What can hang from each mark
nufu: bofavin
mebuk: bofavin dori
dori: mazu mebuk
petiv: mazu
mazu: bofavin daliv dori gevamu mepinud
tira: gevamu
lobi: petiv
gevamu: genogip

Known rows, with every way that one mark hangs from another
dori(mazu(daliv gevamu mepinud) mebuk(bofavin)): [ 0.56 -0.10 -0.14 -0.09 -0.11 -0.02 -0.32  0.19 -0.35  0.12  0.40  0.18
 -0.09 -0.16 -0.30 -0.15  0.28 -0.02 -0.13]
mebuk(dori): [-0.56  0.02  0.07  0.03  0.15  0.21  0.10 -0.28  0.10 -0.33 -0.28 -0.21
 -0.23  0.19  0.02  0.12 -0.10 -0.21  0.13]
tira(gevamu(genogip)): [-0.35  0.25  0.01  0.02  0.36  0.13 -0.07 -0.06  0.67 -0.17 -0.41  0.11
 -0.12  0.16 -0.04  0.04  0.02 -0.35  0.25]
mebuk(bofavin dori(mazu(daliv gevamu(genogip) mepinud))): [ 0.11 -0.04  0.10  0.21 -0.41  0.08 -0.16 -0.17 -0.25 -0.21  0.09 -0.27
 -0.21 -0.17 -0.15 -0.05  0.01 -0.38  0.37]
lobi(petiv(mazu(daliv dori(mebuk) mepinud))): [-0.08 -0.10 -0.01  0.01  0.01  0.05 -0.11  0.21 -0.05  0.16  0.08  0.01
 -0.02 -0.12  0.24  0.05 -0.23 -0.05 -0.11]
petiv(mazu(bofavin gevamu(genogip))): [-0.26  0.22 -0.03 -0.04  0.01 -0.08 -0.01 -0.06  0.31 -0.03 -0.17  0.15
  0.13  0.14  0.11  0.06 -0.03 -0.43  0.26]
lobi(petiv(mazu(gevamu(genogip) mepinud))): [-0.24  0.02  0.03 -0.18  0.10  0.00 -0.17  0.19  0.27  0.04  0.02  0.17
 -0.01 -0.12  0.25 -0.15 -0.34 -0.48  0.29]
mazu(bofavin daliv dori(mebuk) mepinud): [ 0.42 -0.26 -0.02 -0.18 -0.13 -0.09  0.34 -0.14 -0.33  0.18  0.09 -0.14
  0.17 -0.05 -0.02 -0.06  0.21  0.63 -0.37]
dori(mazu): [-0.31  0.26 -0.10  0.28  0.26  0.09  0.00  0.18  0.33 -0.19 -0.13 -0.06
 -0.09 -0.02  0.10  0.33 -0.22  0.16  0.01]
lobi(petiv(mazu)): [-0.63  0.09  0.02  0.01  0.17  0.14 -0.09  0.22  0.33 -0.07  0.00  0.08
 -0.04 -0.01  0.43  0.23 -0.40 -0.39  0.16]
dori(mazu(bofavin) mebuk): [ 0.15  0.21 -0.11  0.02  0.12  0.10  0.34  0.19  0.11  0.03 -0.23  0.28
 -0.12 -0.09  0.05  0.25 -0.05  0.39 -0.14]
dori(mazu mebuk(bofavin)): [ 0.02  0.26 -0.12  0.06  0.06  0.11 -0.01  0.26  0.13 -0.11  0.13  0.32
 -0.14 -0.09 -0.05  0.26 -0.07  0.19  0.00]
mebuk(bofavin dori(mazu(mepinud))): [-0.36 -0.01  0.14  0.11 -0.36  0.25  0.17 -0.12 -0.06 -0.32  0.04 -0.16
 -0.20 -0.22  0.05  0.29 -0.07 -0.03  0.26]
petiv(mazu(bofavin daliv dori(mebuk) mepinud)): [ 0.06 -0.10 -0.09 -0.03 -0.21 -0.05  0.14 -0.06 -0.18  0.17 -0.04 -0.04
  0.17 -0.04  0.05  0.19  0.18  0.24 -0.27]
lobi(petiv): [-0.47  0.02  0.07 -0.10  0.31  0.12  0.01  0.18  0.32 -0.13  0.09  0.02
 -0.06  0.02  0.39  0.06 -0.44 -0.19  0.13]
nufu(bofavin): [-0.65 -0.05  0.03 -0.05  0.48  0.07 -0.02 -0.18  0.39 -0.46 -0.23  0.14
 -0.01  0.32 -0.06  0.28 -0.11 -0.21  0.05]
lobi(petiv(mazu(gevamu mepinud))): [-0.38 -0.09  0.06 -0.22  0.10  0.08 -0.16  0.21  0.15  0.06  0.15  0.14
  0.01 -0.10  0.27 -0.06 -0.20 -0.40  0.10]
petiv(mazu(bofavin dori(mebuk))): [-0.30  0.19 -0.01  0.07 -0.02  0.03  0.31  0.02  0.15  0.04 -0.19  0.17
  0.13  0.11  0.14  0.37  0.04  0.31 -0.17]
mazu(bofavin dori(mebuk) gevamu(genogip) mepinud): [ 0.57 -0.01  0.11 -0.34 -0.03 -0.19  0.43 -0.11 -0.03  0.20 -0.06  0.24
  0.16 -0.03 -0.18 -0.44  0.15  0.60 -0.05]

Rows
[ 0.26 -0.06 -0.01  0.11  0.01 -0.08  0.24 -0.10 -0.21  0.12  0.02 -0.17
  0.12  0.18  0.01  0.09  0.12  0.47 -0.34] : mazu(bofavin daliv dori(mebuk))
[ 0.73 -0.11 -0.03 -0.12 -0.09 -0.27 -0.30 -0.08 -0.30  0.14  0.37 -0.01
  0.10  0.03 -0.42 -0.52  0.19  0.14 -0.01] : mazu(daliv dori(mebuk(bofavin)) gevamu(genogip) mepinud)
[-0.33  0.09  0.12  0.28 -0.10  0.25  0.39 -0.15  0.04 -0.23 -0.44 -0.22
 -0.24 -0.05  0.15  0.32 -0.11  0.06  0.11] : mebuk(dori(mazu(bofavin)))
[ 0.07  0.16 -0.02 -0.11 -0.09 -0.12 -0.13  0.04  0.09  0.07  0.09  0.30
  0.10  0.00 -0.19 -0.11  0.09  0.04  0.09] : petiv(mazu(dori(mebuk(bofavin)) gevamu(genogip) mepinud))
[ 0.56 -0.18  0.08 -0.04 -0.17 -0.29  0.11 -0.22 -0.21  0.16  0.09 -0.30
  0.26  0.02 -0.10 -0.39  0.14  0.26 -0.01] : mazu(bofavin daliv dori gevamu(genogip) mepinud)
[-0.03  0.05  0.12  0.24 -0.08 -0.08 -0.06  0.12  0.05  0.13  0.00 -0.10
  0.08  0.00  0.32 -0.02 -0.28 -0.29  0.14] : lobi(petiv(mazu(bofavin daliv dori gevamu(genogip))))
[ 0.09 -0.19  0.10  0.15 -0.24  0.14  0.13 -0.19 -0.34 -0.05 -0.22 -0.33
 -0.19 -0.12 -0.06 -0.03  0.16 -0.11  0.00] : mebuk(dori(mazu(bofavin daliv gevamu mepinud)))
[ 0.38 -0.04 -0.20 -0.03 -0.12  0.04 -0.17  0.18 -0.21  0.02  0.28  0.12
 -0.11 -0.23 -0.14  0.09  0.07  0.11 -0.09] : dori(mazu(daliv mepinud) mebuk(bofavin))
[-0.07  0.32 -0.02  0.12  0.03 -0.11 -0.21  0.06  0.19  0.01  0.03  0.27
  0.06  0.17 -0.18  0.00  0.02 -0.08  0.11] : petiv(mazu(dori(mebuk(bofavin)) gevamu(genogip)))
[ 0.14  0.06  0.07  0.39 -0.14  0.06  0.06 -0.19 -0.15 -0.12 -0.40 -0.33
 -0.25  0.00 -0.06 -0.02 -0.06 -0.28  0.22] : mebuk(dori(mazu(bofavin daliv gevamu(genogip))))
[ 0.87 -0.17  0.01 -0.17 -0.12 -0.28  0.13 -0.17 -0.33  0.29  0.05 -0.04
  0.17  0.00 -0.25 -0.51  0.23  0.35 -0.12] : mazu(bofavin daliv dori(mebuk) gevamu(genogip) mepinud)
[ 0.04 -0.04 -0.02 -0.26  0.20 -0.01  0.24  0.00  0.04  0.02  0.03  0.12
  0.06  0.00 -0.13 -0.06  0.05  0.74 -0.29] : mazu(dori(mebuk) mepinud)
[ 0.22 -0.16 -0.04 -0.08 -0.20 -0.10 -0.02 -0.04 -0.31  0.28  0.08  0.02
  0.19  0.03 -0.11 -0.05  0.39  0.12 -0.31] : petiv(mazu(bofavin daliv dori(mebuk) gevamu mepinud))
[-0.29 -0.06  0.01  0.08  0.12  0.05 -0.41  0.19  0.04  0.07  0.16 -0.04
 -0.02  0.07  0.24 -0.01 -0.19 -0.65  0.06] : lobi(petiv(mazu(daliv gevamu)))
[-0.16 -0.16 -0.16 -0.12  0.03 -0.07 -0.48 -0.04 -0.11  0.05  0.18 -0.09
  0.10  0.09 -0.11 -0.06  0.24 -0.52 -0.07] : petiv(mazu(daliv gevamu mepinud))
[ 0.23 -0.29  0.02  0.00  0.07 -0.16 -0.28 -0.10 -0.32  0.10  0.34 -0.34
  0.18  0.12 -0.27 -0.32  0.31  0.24 -0.31] : mazu(daliv dori gevamu mepinud)
